In the rows, 128 means zero.
Known rows, with every step that occurs
neneta > buzad: [126  87  97 128 127 137 123 101 127 126 107 100 167 113 145 144 138 125
 112 106 152 107 118]
tibak > buzad > neneta > tuli > sudava > baga > fosupa: [119 135 143 187 113 108 188 128 160 141 153 114 142 109 140  76 163 163
 101 123 158 106 100]
nemi > sudava > baga > fosupa > buzad: [149 196 109  53  72 152 105 116  94 149 109 117 147 124 148 181  97 120
 173 119  69 143 124]
baga > sudava > tuli: [127 159 132 100 132 166 110 151 144  43  72 126 167 125  93 211  96 128
 142 141 101  91 192]
fosupa > buzad > neneta > tuli: [129 101 160 135 103  55  87 106  94 135 148 129 103 118 132  79 176 112
 109 156 140 131  83]
baga > sudava > tuli > neneta > buzad: [139 138 127 127 129 170 124 139 127  65  66 122 162 143  92 193 116 129
 127  86 162 105 189]
neneta > tuli > sudava: [ 90 123 128 175 149 152 167 152  97  98 103 134  94 119  89 116 110 153
  94 159 116 139 146]
buzad > neneta > tuli > sudava: [111  92 141 202 166  89 129 119 154 122 150 160 104 135 103  61 128 134
 113 151 141 136 150]
baga > fosupa: [125 149  98  61 127 108  92 133 130  99 139 118 131  89 142 160 110 126
 147 121  45 136 125]
tuli > sudava > baga > fosupa > buzad: [ 99 198 105 111 107 192 121 125  95 128  87 160  95 128 168 146 120 177
 166  93 106 147 118]
tuli > neneta > buzad > fosupa: [154  53  78 117 148 138 122 137 107 166 148 105 103 158 138 128 123 113
  96  76 165 147 165]
tibak > buzad > neneta > tuli: [123  81 152 169 125  67 179 130 171 140 159  97 154 105 114  80 160 128
  90 154 167  95  97]
fosupa > buzad > neneta: [128 103 140  97 110  63  61  94 117 144 136 141 112 128 151  93 154 105
 148 132 137 133  80]
neneta > buzad > fosupa: [153  55  63 114 147 149  92 124 116 137 160  77 142 151 163 138 126 125
  69 122 123 114 148]
sudava > baga > fosupa > buzad > neneta: [150 180 136  97  85 117 102 117 112 155 144 143 120  91 202 143 159 141
 164 122  97 102 107]
buzad > neneta > tuli > sudava > nemi: [108 111 165 188 177 113 145 137 151 115 146 166 100 144 102  72 139 132
 133 164 152 133 147]
buzad > neneta: [132  83 126 135 161  70  92 111 183 144 158 157 135 119 134  99 117 103
 158 146 122 117 144]
nemi > sudava > baga > fosupa > buzad > tibak: [145 199 117  50  95 146 102 107  98 157 137 116 144 146 144 182  84 128
 156 113  69 134 132]
sudava > tuli > neneta > buzad > fosupa: [165  86 126 131 178 174 128 171 146 114 132 115 127 148 118 177 136  87
  95 118 153 137 150]

Rows
[150 178 152 127  84 110 123 131  97 145 154 136 114  85 188 131 174 150
 131 141 101  99 109] : sudava > baga > fosupa > buzad > neneta > tuli
[133  81 107 129 132 132 143 119 116 158 105 125 122 126 124 137 132 116
 129  63 191 141 136] : tuli > neneta > buzad
[104  90 141 186 135  95 183 123 167 136 139 111 141 126 107  67 148 142
  92 134 178 116  98] : tibak > buzad > neneta > tuli > sudava
[106 184 114 135 115 164 108 111 118 140 111 174  97 136 171 112 129 173
 169  93 121 148 120] : tuli > sudava > baga > fosupa > buzad > neneta
[120 117 149 217 156 115 150 127 149 141 148 167 108 124 127  73 134 150
 124 154 147 115 159] : buzad > neneta > tuli > sudava > baga
[143 164 113  86 107 171 141 134 128 163  98 133 157 126 126 195  65 111
 178 143  90 119 165] : nemi > sudava > baga
[144 146 130  83 147 166 114 148 160  96  97 123 172 141  73 204  68  69
 156 159  78 149 143] : nemi > sudava > tuli
[134  72  82  77 132 132 145 161 145 145 161  64 134 136 141 143 116 126
  80 147 113 107 123] : tibak > buzad > fosupa
[109 128 173 136 123 101 107 119  90 121 126 150  86 150 123  76 175 126
 131 152 165 147  84] : fosupa > buzad > neneta > tuli > sudava > nemi
[118 152 127 115 105  77  67 100  93  99 153 131  97 125 141  78 160 146
 121 109  88 168  81] : baga > fosupa > buzad > neneta > tuli > sudava
[118  81 132 131 131  79 153 114 192 152 147 109 163 113 131  96 138 118
 127 127 164 101  93] : tibak > buzad > neneta
[156 127 129 107 142 169 128 135 144 120  93 119 168 160  75 185  89  73
 141 104 142 168 141] : nemi > sudava > tuli > neneta > buzad
[116 169 150  99 115  96  87 117  91  94 143 136  94 133 138  87 174 143
 137 122 104 166  79] : baga > fosupa > buzad > neneta > tuli > sudava > nemi
[152 129 132 104 165 166 128 123 149 129 123 116 164 183  69 186  76  81
 126  94 139 157 148] : nemi > sudava > tuli > neneta > buzad > tibak
[113 115 147 201 125 119 203 130 163 154 139 121 141 116 130  80 155 156
 103 135 186  96 108] : tibak > buzad > neneta > tuli > sudava > baga
[102 152 141 191 134 179 196 163  96 123 100 146  93 110 117 135 120 170
 106 161 128 113 159] : neneta > tuli > sudava > baga
[157 180 121  77  81 122  89 102 116 156 133 130 149 134 151 147 106 116
 178 117  83 146 126] : nemi > sudava > baga > fosupa > buzad > neneta
[ 87 144 158 153 160 176 188 176 100  89  96 144  87 130  86 130 126 148
 116 174 135 138 145] : neneta > tuli > sudava > nemi
